Each row comes from the steps of one path. Every step used is in the known rows, and no mark comes twice. Write the path behind each row, first mark first.
In the rows, zero is written as 128.
Known rows
a -> z: [123 135 140 120 142 139  86 134 151 137 121 164 122 125 152  87 154 101
 146 126 166]
t -> j -> z -> a: [137 104 135  93 133  79 136 130 108 145 180 134 130  75 128  91 102 188
 120 101 119]
m -> z -> j -> t -> p: [101 157  64 143 130 156  99 124 131 172 122 137  83  92 114 167 128 121
 143 115 162]
z -> j -> t: [137 157  83 106 128 123  51  98 136 155 101  97 125 137 140 143  94 131
 128 105 117]
j -> z -> p: [126 123 146 101 142 110 126  97 134 116 158 118  83 104  89 149 146 112
 132 141 125]
m -> z -> p -> t -> a: [115 104 156 153 132 155 252 120 113  75 128 125  53 135 119 144 182  81
 140 141 100]
l -> z -> a: [141 111 141 102 147  96 160 130 136 149 101 136 154 140 140  58 131  91
 117  82 106]
m -> z -> a: [118 120 137 122 140 115 196 122 117 128 155 150 107 101 141  70 134  59
 142 117  97]
p -> z: [136 142 118 120 144 145 112 121 143 164 150 152 118 140 106 123 116 109
 124 143 148]
j -> t -> p: [101 156 101 130 139 132 138 129 124 145 103 114 120 142 108 143 147 184
 125 119 164]
t -> a: [130  99 141 131 155 122 149 129 105 130 144 127  82 158 153  61 161  62
 122 131 117]
j -> t -> p -> z -> m: [111 154 107 146 121 134 114 135 139 140  94 113 163 155  97 172  85 175
 118 146 177]
m -> z: [110 147 139 129 146 144 122 114 133 146 163 148 101 107 131  92 154  64
 151 140 123]
j -> z -> a -> t: [142 107 142 116  89 108 100 117 131  59 154 133 131  81 152 105 142 119
 120 132  97]
l -> z: [136 140 140 108 150 121  88 123 153 170 110 138 156 146 127  77 149  97
 127 103 129]
j -> t -> p -> z -> a: [111 135  93 125 132 123 221 141 122 136  99 143 121 120  97 143 122 198
 107 110 175]
l -> z -> j -> t -> a: [139 122  90 108 136 118  91 116 134 160  68 113 126 137 157  81 156 109
 104  76 150]
j -> t -> a -> z -> m: [110 120 152 125 118 112 113 131 133  80  64 113 149 145 183  63 160 128
 126 128 174]
m -> t -> a -> z: [123 126 159 130 136 137 162 152 127 102 131 152 156 111 163  83 210  95
 134 138 147]
a -> t -> p -> z -> m: [126 130 122 184  93 161  47 153 145 110 132 154 133 143 116 196  64 117
 131 179 153]
j -> z -> m -> t -> p: [120 138 146 145 119 117  84 140 125 119 150  97 219 111 107 168 129 120
 134 162 108]

Write each row's path
[114 138 155 140 123 148 184 126 124 133 157 135  89 106  95 204 101 187
 155 132 107]	m -> z -> p -> t -> j
[135 123 149 116 119 102  39 106 135 120 143  89 171 133 137  97 108  82
 131 149 102]	j -> z -> m
[124 137 107 169 107 178  85 153 146 127 148 181  94 117 105 190 125 147
 128 163 175]	a -> t -> p -> z
[136 120 167 140 127 103 131 136 104  99 136  85 206 163 158 110 122  57
 128 153  71]	z -> m -> t -> a
[115 129 126 111 140 115 165 112 111 106 107 100 107 146 153  75 176 136
 110 119 144]	j -> t -> a
[134 122  87 114 135 119 104 112 111 135  99  98  93 144 161 100 130 110
 116 105 131]	z -> j -> t -> a
[140 118 124 113 139 117 194 128 128 144 139 151 125 135 117  97  96 107
 120 118 128]	p -> z -> a
[124  92 162 144 132 120 104 147 127 107 103 139 126 163 184  51 142  48
 139 139 156]	t -> a -> z -> m
[131 147 156  98 132 102 126 120 119 136 196 124 160  62  80 216 120 214
 133 143 116]	m -> t -> j -> z -> p
[145 101 136 114 105 102 169 134 115 114 144 109 157 100 135 123 109 226
 121 100  86]	p -> t -> j -> z -> a
[123 148  70 124 135 136  62 134 150 189  62 124 136 127 112 151 122 156
 120  78 169]	l -> z -> j -> t -> p
[141 126  71 120 128 141 117 117 124 147 107 124  91 133 135 129 118 133
 105 116 166]	p -> z -> j -> t -> a
[136 103 143 145 127 144 184 132 113  94 116 101 108 180 155  92 165 109
 122 128  88]	p -> t -> a
[146 121 125 129  96 123 116 150 124 126 171 181 127  93 136 166  54 208
 118 132 137]	p -> z -> a -> t -> j
[138 139 132 131 121 137 114 138 125 151 137 116 148 152 131 153  84 218
 139 118  91]	p -> t -> j
[140 151  73 157 135 165 101 155 132 195 156 153 147 113  83 221  90 114
 135 143 135]	m -> t -> p -> z -> j
[136 133 137 125  94 125   9 124 136 112 192 148 129  66 138 156 117 207
 129 146 138]	a -> t -> j -> z
[143 162 150 133 117 129  94 128 139 139 146 111 238 148 113 163  74 105
 131 168  96]	p -> z -> m -> t
[115 139 153 143 122 156 203 107 135  97 129 123  83 127  98 183 140 109
 154 141  91]	m -> z -> p -> t
[131  92 156 143 133 138 226 124 106  75 109  96  67 180 122 149 149 114
 127 130  89]	z -> p -> t -> a
[137  98 157 133 129 133 214 128 130 101  74 113  99 174 120 132 181 122
 116 106 110]	l -> z -> p -> t -> a
